Each row was made from one path, in order. Every step used is in the known rows, and no mark comes twice. Write each row's path.
Known rows:
selub-riba-rinuz-dogo: [ 4.11 -4.10  0.09 -0.31 -1.69 -3.60  1.50 -0.78  2.33  0.37  1.12 -0.50
  0.09 -1.54 -7.05 -2.56 -1.52  0.46 -0.23  2.67 -5.31  1.80 -1.36]
bamu-rinuz-dogo-selub-riba: [ 3.93 -1.38  2.25  2.69 -2.60 -0.47  0.59 -0.54  5.37  0.11  2.05 -0.26
  0.33  0.55 -3.70  1.45  1.01 -2.45 -0.92  5.02 -2.72  3.08 -1.00]
selub-nubo-somu: [ 3.69  0.70 -0.76 -5.35 -2.06 -3.15  0.90  2.72 -0.87 -1.71 -4.50 -5.41
 -2.36 -0.02  0.26 -2.35 -1.68  1.67  2.62 -4.29 -3.92 -0.40  0.48]
somu-nubo: [-0.55 -2.85  1.48 -0.98  0.99 -1.73  0.13 -0.07 -3.08 -1.92  0.98 -1.71
  0.08 -1.38 -0.78  1.33 -1.40 -3.19  0.64  0.51 -1.48 -1.14 -2.08]
dogo-selub-nubo-somu-riba-rinuz: [ 7.58  2.38 -0.47 -5.84 -3.89 -4.81 -0.24  0.58  1.25 -3.05 -4.24 -2.72
  1.38  4.66 -3.71  0.25 -7.13 -2.55  1.10 -4.85 -6.14  1.63  1.25]
riba-rinuz-dogo-selub-bamu-somu: [ 6.78  3.11  1.97 -1.76 -2.82 -1.41  1.49  1.41  4.25 -2.81 -2.03  2.24
  5.46 -2.14 -7.75 -1.19  2.18 -1.13 -3.44  1.63 -2.36  5.71  1.93]
nubo-somu-riba-rinuz: [ 4.56  1.99 -0.66 -4.77 -0.62 -2.60  0.46 -0.48 -0.06  1.27 -4.24 -1.82
 -1.15  3.99 -3.15 -2.42 -7.13 -0.02 -0.46 -2.19 -3.89  2.00  2.05]
selub-nubo-somu-riba-rinuz: [ 5.51  1.27 -1.72 -7.25 -2.85 -4.85  0.75  2.86 -1.72 -1.37 -5.66 -3.60
 -1.94  3.84 -2.82 -1.22 -6.66 -0.77  0.10 -5.79 -5.50  0.54  2.74]
selub-riba-rinuz: [ 2.50 -2.52 -0.67 -2.03 -0.52 -4.25  2.26 -2.73  1.00  1.84  1.06  0.34
 -0.51  1.40 -6.18 -1.27 -4.33  0.69  1.52 -0.35 -3.37  0.53 -0.71]
nubo-somu-riba-selub-bamu-rinuz: [ 0.50  4.56 -2.94 -1.34 -4.98  0.75  2.11  3.35  3.00  5.18 -5.80 -2.14
 -0.01  3.60 -3.48  0.71 -5.82 -1.80  2.98  2.54  0.31  1.16  4.38]
dogo-rinuz-riba-selub: [-6.43 -2.07  4.81  4.19 -0.83 -2.17 -1.25  2.38  0.79  4.72 -4.08  1.39
 -3.66  7.84 -0.85  4.47 -2.20 -2.63  0.00 -2.13 -0.71 -3.27 -0.55]
bamu-selub-nubo: [ 3.66  2.52 -1.28 -0.36 -3.80  0.63  0.79  5.60 -0.08 -0.67 -3.24 -2.01
  1.25  0.86 -0.94  0.93 -2.72 -1.14  4.53 -0.30 -4.43 -2.79  1.26]
riba-rinuz: [ 1.44 -0.23  0.97 -2.45  1.83 -3.23  0.60 -0.69 -0.46  0.78 -0.70  0.36
 -0.06  1.21 -2.54 -1.08 -1.23 -1.23 -1.81 -3.02 -0.70  0.36  0.07]
rinuz-riba-selub: [-4.20 -0.93  1.05  2.82 -1.39 -0.35  1.15  0.43  2.27  3.38 -0.09 -0.28
 -0.53  4.31 -0.86  3.06 -3.22 -1.83  2.32 -1.00 -0.52 -3.16 -0.58]
rinuz-riba-selub-bamu-somu-nubo: [-2.92  1.37  1.76  0.06 -2.80 -0.41  3.68  2.14  0.92  1.77 -1.64  0.81
  1.72  2.06 -5.60  4.44 -2.28 -2.63  2.83  0.36 -0.11 -1.13  1.69]
somu-riba-selub: [-1.73 -0.08 -3.27  3.29 -5.62  1.26  0.12  2.65  1.25  2.37 -2.29  0.57
  1.42  3.62 -1.91  2.30 -6.63 -2.74  1.89  1.31 -0.72 -0.57  1.92]
dogo-selub-bamu-rinuz-riba-somu: [ 1.78  7.20  3.53 -2.63 -3.43 -0.09  1.32 -1.16  4.42  2.41 -0.61  5.42
  2.21  5.04 -4.69  5.95 -2.96 -2.83 -1.19 -0.49 -0.16  1.17  0.87]
dogo-selub-bamu: [ 2.89  4.48 -1.03 -1.03 -3.39 -0.03 -0.15 -0.25  3.61 -1.75  0.17  2.19
  5.83 -0.64 -4.20  2.22 -0.40 -2.27  1.58  3.54  0.44  1.91  1.27]
dogo-rinuz-riba-selub-bamu-somu: [-4.80  2.14  4.74  2.20 -3.12 -0.66  1.19  4.01  1.53  4.66 -6.35  3.52
 -1.63  6.67 -4.74  4.56 -0.38 -1.00 -0.17 -1.46  0.42 -0.23  2.87]
rinuz-dogo-selub: [ 4.33 -0.99  1.52  2.83 -2.97  0.52 -1.97  0.66  4.08 -3.83  1.13 -0.28
  3.86 -2.52 -1.65 -0.33  2.07 -2.04 -1.54  4.41 -3.22  2.37 -1.97]
somu-riba: [ 0.74  1.18 -1.47 -0.06 -2.63  0.86 -0.45  0.66 -0.88 -0.18 -0.78  1.85
  0.47  3.80 -1.66  2.47 -5.04 -1.70 -1.19  0.62 -1.44  1.14  2.64]
selub-nubo: [ 1.24 -0.49 -0.86 -2.85 -2.32 -2.45  0.44  3.36 -1.90 -2.45 -1.75 -2.24
 -1.10  0.15  0.03  0.89  0.00 -0.63  0.64 -3.91 -2.12 -1.34  0.90]
rinuz-dogo: [ 1.78 -2.35  0.75  2.11 -1.62  0.85 -0.89  2.39  1.54 -2.21  0.00 -1.28
  0.90 -3.32 -0.80 -1.54  3.17 -0.20 -2.33  3.74 -2.22  1.37 -0.61]
nubo-somu-riba-rinuz-dogo: [ 6.00  0.42 -0.11 -3.27 -1.75 -1.98 -0.28  1.14  0.86 -0.37 -4.15 -2.58
 -0.57  1.44 -3.70 -3.46 -4.69 -0.07 -2.29  0.46 -5.54  3.18  1.58]

Write each row's path:
[-1.56  4.36  4.06 -4.39 -1.06 -1.13  2.72  0.60 -0.74  3.19 -1.15  3.53
 -1.00  3.32 -4.81  6.16 -2.50 -3.71 -1.88 -0.57  0.44 -0.69  0.84]
selub-bamu-rinuz-riba-somu-nubo
[ 6.27 -0.83 -0.28  2.28 -3.31 -0.56  1.71  1.72  3.79  1.47 -0.54 -0.55
  2.17 -0.60 -7.34 -2.27 -3.98  0.06  3.61  5.77 -7.22 -0.05 -0.98]
bamu-selub-riba-rinuz-dogo
[-1.14 -0.24  5.25 -2.73 -0.56 -1.49  0.74 -1.65 -1.82  0.91 -0.08  2.74
 -1.95  3.89 -2.31  4.07 -5.89 -1.54 -1.10 -3.76 -3.87 -2.75 -3.57]
rinuz-riba-somu-nubo
[ 1.21  1.86 -1.68  0.25 -7.29  1.11  2.67  5.30  0.28  0.08 -5.42  0.45
  0.35  4.07 -3.42  2.04 -5.04 -0.08  1.37 -3.82 -2.15  1.66  4.45]
bamu-somu-riba-selub-nubo
[ 6.16  1.66 -0.05 -4.01 -3.37 -3.13 -0.51  0.67  2.05 -3.46 -2.97 -4.11
  1.23  1.09 -0.70 -0.68 -2.85 -0.47  3.46 -3.07 -4.57  0.79 -0.85]
dogo-selub-nubo-somu
[ 6.48  4.36 -2.34 -2.51 -5.38  0.79  0.73  5.55  0.32 -0.39 -6.11 -3.69
  0.46  3.38 -2.01 -0.24 -7.73 -0.30  5.32  0.01 -7.12 -1.24  2.58]
bamu-selub-nubo-somu-riba
[ 2.07 -0.27 -0.04 -1.29 -4.95 -0.39  1.81 -2.27  2.28  2.80 -0.35  2.81
 -1.06  0.88 -4.97 -0.63 -6.79  3.78  2.58 -0.06 -4.19 -0.14 -2.78]
selub-riba-somu
[ 2.11  0.98 -0.89 -2.23 -1.11 -2.24  0.08  0.09 -1.39  0.51 -1.49  1.94
  0.49  4.54 -3.86  1.37 -6.03 -2.85 -2.85 -2.01 -2.22  1.49  3.08]
somu-riba-rinuz
[ 3.82 -0.85 -0.21 -0.63 -2.44 -1.58 -0.57  1.94 -0.01 -1.28 -1.37  1.27
  1.16  1.88 -4.82  0.23 -3.43 -3.15 -4.97  0.78 -3.99  2.77  2.59]
somu-riba-rinuz-dogo
[ 5.39 -1.13  2.23  0.22 -0.79 -2.84 -0.98 -0.18  3.40 -2.58  0.27 -0.02
  3.47 -1.19 -4.04 -1.47  0.68 -3.05 -3.35  0.83 -3.59  2.52 -1.36]
riba-rinuz-dogo-selub
[ 8.09  1.29  0.26 -2.67 -2.83 -2.06 -1.01 -0.26  3.02 -1.87 -3.48 -1.90
  2.02  2.19 -4.51 -2.53 -5.64 -1.54 -1.57  1.07 -6.21  3.92  0.65]
nubo-somu-riba-rinuz-dogo-selub
[ 3.91 -0.81 -0.29  1.07 -3.31 -1.31  0.30 -3.71  4.33 -0.80  2.73  0.80
  2.88  1.33 -4.64  1.11 -4.04 -0.30  4.10  3.09 -3.67  1.30 -2.04]
dogo-selub-riba
[ 1.13  5.50  2.40 -1.51 -1.10 -0.77  1.05 -0.87  4.04  1.06  1.08  3.27
  2.69  4.42 -4.00  6.07  0.04 -4.43 -0.49  1.83  1.18  1.51  2.55]
dogo-selub-bamu-rinuz-riba
[ 4.02  4.20  1.73 -2.15 -3.23 -0.04  1.93 -0.01  1.64 -3.28 -0.58  2.14
  5.73 -1.31 -6.24  2.91 -0.36 -2.49  1.27  2.12 -0.69  3.51  1.13]
dogo-selub-bamu-somu-nubo
[ 5.58 -3.32  2.43  1.22 -6.16 -1.09 -0.49 -0.93  3.59 -2.78  1.38  0.65
  3.15 -2.88 -6.28 -0.02 -4.28 -1.46  1.00  4.83 -7.65  1.45 -5.74]
rinuz-dogo-selub-riba-somu-nubo
[ 5.88  3.31  1.17  0.97 -5.12  1.92  0.70  2.25  5.05 -4.02 -1.21  2.11
  6.04 -3.66 -5.70 -0.11  3.85 -0.25 -1.67  5.24 -1.88  5.60  1.76]
rinuz-dogo-selub-bamu-somu
[-6.16  0.58  3.55  2.69 -2.34 -2.25 -0.40  3.75  1.25  4.87 -4.87  2.28
 -1.37  6.13 -3.50  5.05 -1.12 -2.89  0.34 -0.27  0.40 -2.38  1.52]
dogo-rinuz-riba-selub-bamu
[-3.71 -1.22  8.55 -0.81 -0.05 -3.19 -1.57  0.53 -2.64  2.61 -4.05  3.85
 -4.75  7.16 -2.13  5.30 -4.65 -2.33 -3.13 -4.81 -3.90 -2.76 -3.17]
dogo-rinuz-riba-somu-nubo
[ 0.37  2.30 -1.00  2.31 -5.65  2.97  2.51  2.82  1.57  1.93 -3.94  1.91
  1.10  3.89 -3.38  1.48 -4.92  0.52  0.90 -0.88 -0.65  2.43  3.81]
bamu-somu-riba-selub
[ 5.55 -2.81  0.36  3.09 -4.58 -0.66 -0.48 -0.85  5.48 -2.85  2.46 -0.35
  3.41 -2.21 -4.68 -0.68 -0.45 -0.61  1.26  6.42 -5.58  2.81 -2.57]
rinuz-dogo-selub-riba
[ 3.46  2.18 -1.39 -2.80 -1.87  0.17 -0.21  0.04  0.26  0.39 -3.66 -2.02
 -1.16  3.16 -1.12 -1.40 -6.08  1.21  1.10  0.24 -3.41  1.86  1.80]
nubo-somu-riba
[-2.66  3.42  0.75  0.85 -3.59  0.97  3.68  2.44  3.10  3.12 -2.50  2.27
  1.68  3.18 -5.10  3.48 -1.42 -0.21  2.28 -0.22  0.67 -0.27  3.18]
rinuz-riba-selub-bamu-somu
[ 5.54 -1.58  0.76  0.46 -4.70 -1.59 -1.47  3.55  2.75 -5.78 -0.49 -2.23
  3.07 -2.50 -1.65  0.38  2.00 -2.61 -1.07  1.30 -5.14  1.64 -1.05]
rinuz-dogo-selub-nubo
[ 5.05 -1.08  0.21 -0.98 -1.89 -4.01  0.94 -4.21  3.97 -0.16  2.03  1.08
  2.68  2.12 -6.65  0.07 -5.12 -1.33  2.38  0.68 -4.11  1.48 -1.87]
dogo-selub-riba-rinuz
[ 4.04 -1.04  1.90 -0.97 -5.19 -1.92  0.55 -3.83  2.63 -0.63  1.31  2.05
  2.52  0.89 -6.14  1.92 -8.41 -0.99  3.56  1.04 -5.95  0.08 -5.55]
dogo-selub-riba-somu-nubo
[-3.51 -1.59  4.29  0.11 -2.32 -4.41 -0.76  4.44  0.20  3.45 -7.72 -3.08
 -5.56  7.55 -0.71  2.39 -3.23 -1.17  2.06 -5.28 -3.68 -3.54 -0.23]
dogo-rinuz-riba-selub-nubo-somu
[ 3.62  6.39 -0.90 -4.16 -3.72 -0.05  3.32  2.09  0.01  0.22 -4.03  4.61
  3.08  2.24 -8.26  1.62 -2.95  0.02 -2.56 -0.71 -0.21  4.80  6.82]
selub-bamu-somu-riba-rinuz
[ 3.17 -2.17  1.41 -0.59  0.38 -2.67 -0.12  1.45  0.80 -1.11 -0.60 -0.65
  0.66 -2.11 -3.13 -2.58  1.57 -1.36 -4.08  0.39 -2.54  1.64 -0.31]
riba-rinuz-dogo
[ 0.60 -0.83  2.43  1.88  0.09  0.77  0.32  2.31  1.72  0.92 -0.08 -0.77
 -1.75 -0.75  0.12  0.57  4.21 -2.19 -4.14  2.76  0.17  2.02  0.82]
bamu-rinuz-dogo
[-5.38 -2.45  4.19  1.91 -2.56 -4.14 -1.08  4.87 -0.58  3.18 -5.56 -0.32
 -4.44  7.91 -0.79  5.21 -1.99 -3.29  0.33 -5.35 -2.32 -4.13  0.16]
dogo-rinuz-riba-selub-nubo
[-1.59  3.16  5.39 -1.72  0.37 -0.09  1.80 -1.07  1.03  4.88 -0.89  3.82
 -4.46  7.03 -0.73  4.59 -2.80 -0.86 -3.45 -4.25 -0.28 -1.02 -0.48]
bamu-rinuz-riba-somu
[-1.87  1.22  6.34 -2.58  1.01 -1.12  1.88 -1.30 -1.11  3.64 -0.15  2.56
 -4.54  6.04 -1.32  5.64 -3.89 -3.41 -2.77 -4.12 -1.24 -1.83 -1.90]
bamu-rinuz-riba-somu-nubo
[ 5.41  1.41  2.26  0.07 -4.55  0.60  0.74  2.28  2.74 -5.33 -0.68  0.76
  6.00 -4.73 -6.30  0.81  2.79 -2.62 -1.29  5.77 -3.04  4.68  0.37]
rinuz-dogo-selub-bamu-somu-nubo
[ 4.25  2.84 -0.31  1.37 -6.20  2.49  1.94  0.61  3.57  3.79 -1.82  2.64
  1.26  1.58 -5.59 -0.46 -8.81  3.13  6.02  3.26 -6.42 -1.94 -2.49]
bamu-selub-riba-somu
[ 7.96  0.22 -0.32 -1.66 -6.44 -1.33 -1.60  3.65  2.73 -5.49 -3.25 -3.54
  2.21  0.16 -2.69 -0.56 -2.75 -1.96 -0.36  1.46 -7.61  2.92  0.60]
rinuz-dogo-selub-nubo-somu-riba
[ 0.38 -0.90 -2.57 -1.25 -5.02 -2.22  1.41  4.78  1.41  1.42 -5.76 -6.54
 -1.10 -0.04 -0.07 -2.22 -3.32  0.28  5.91 -2.87 -2.53 -2.41 -0.50]
riba-selub-nubo-somu
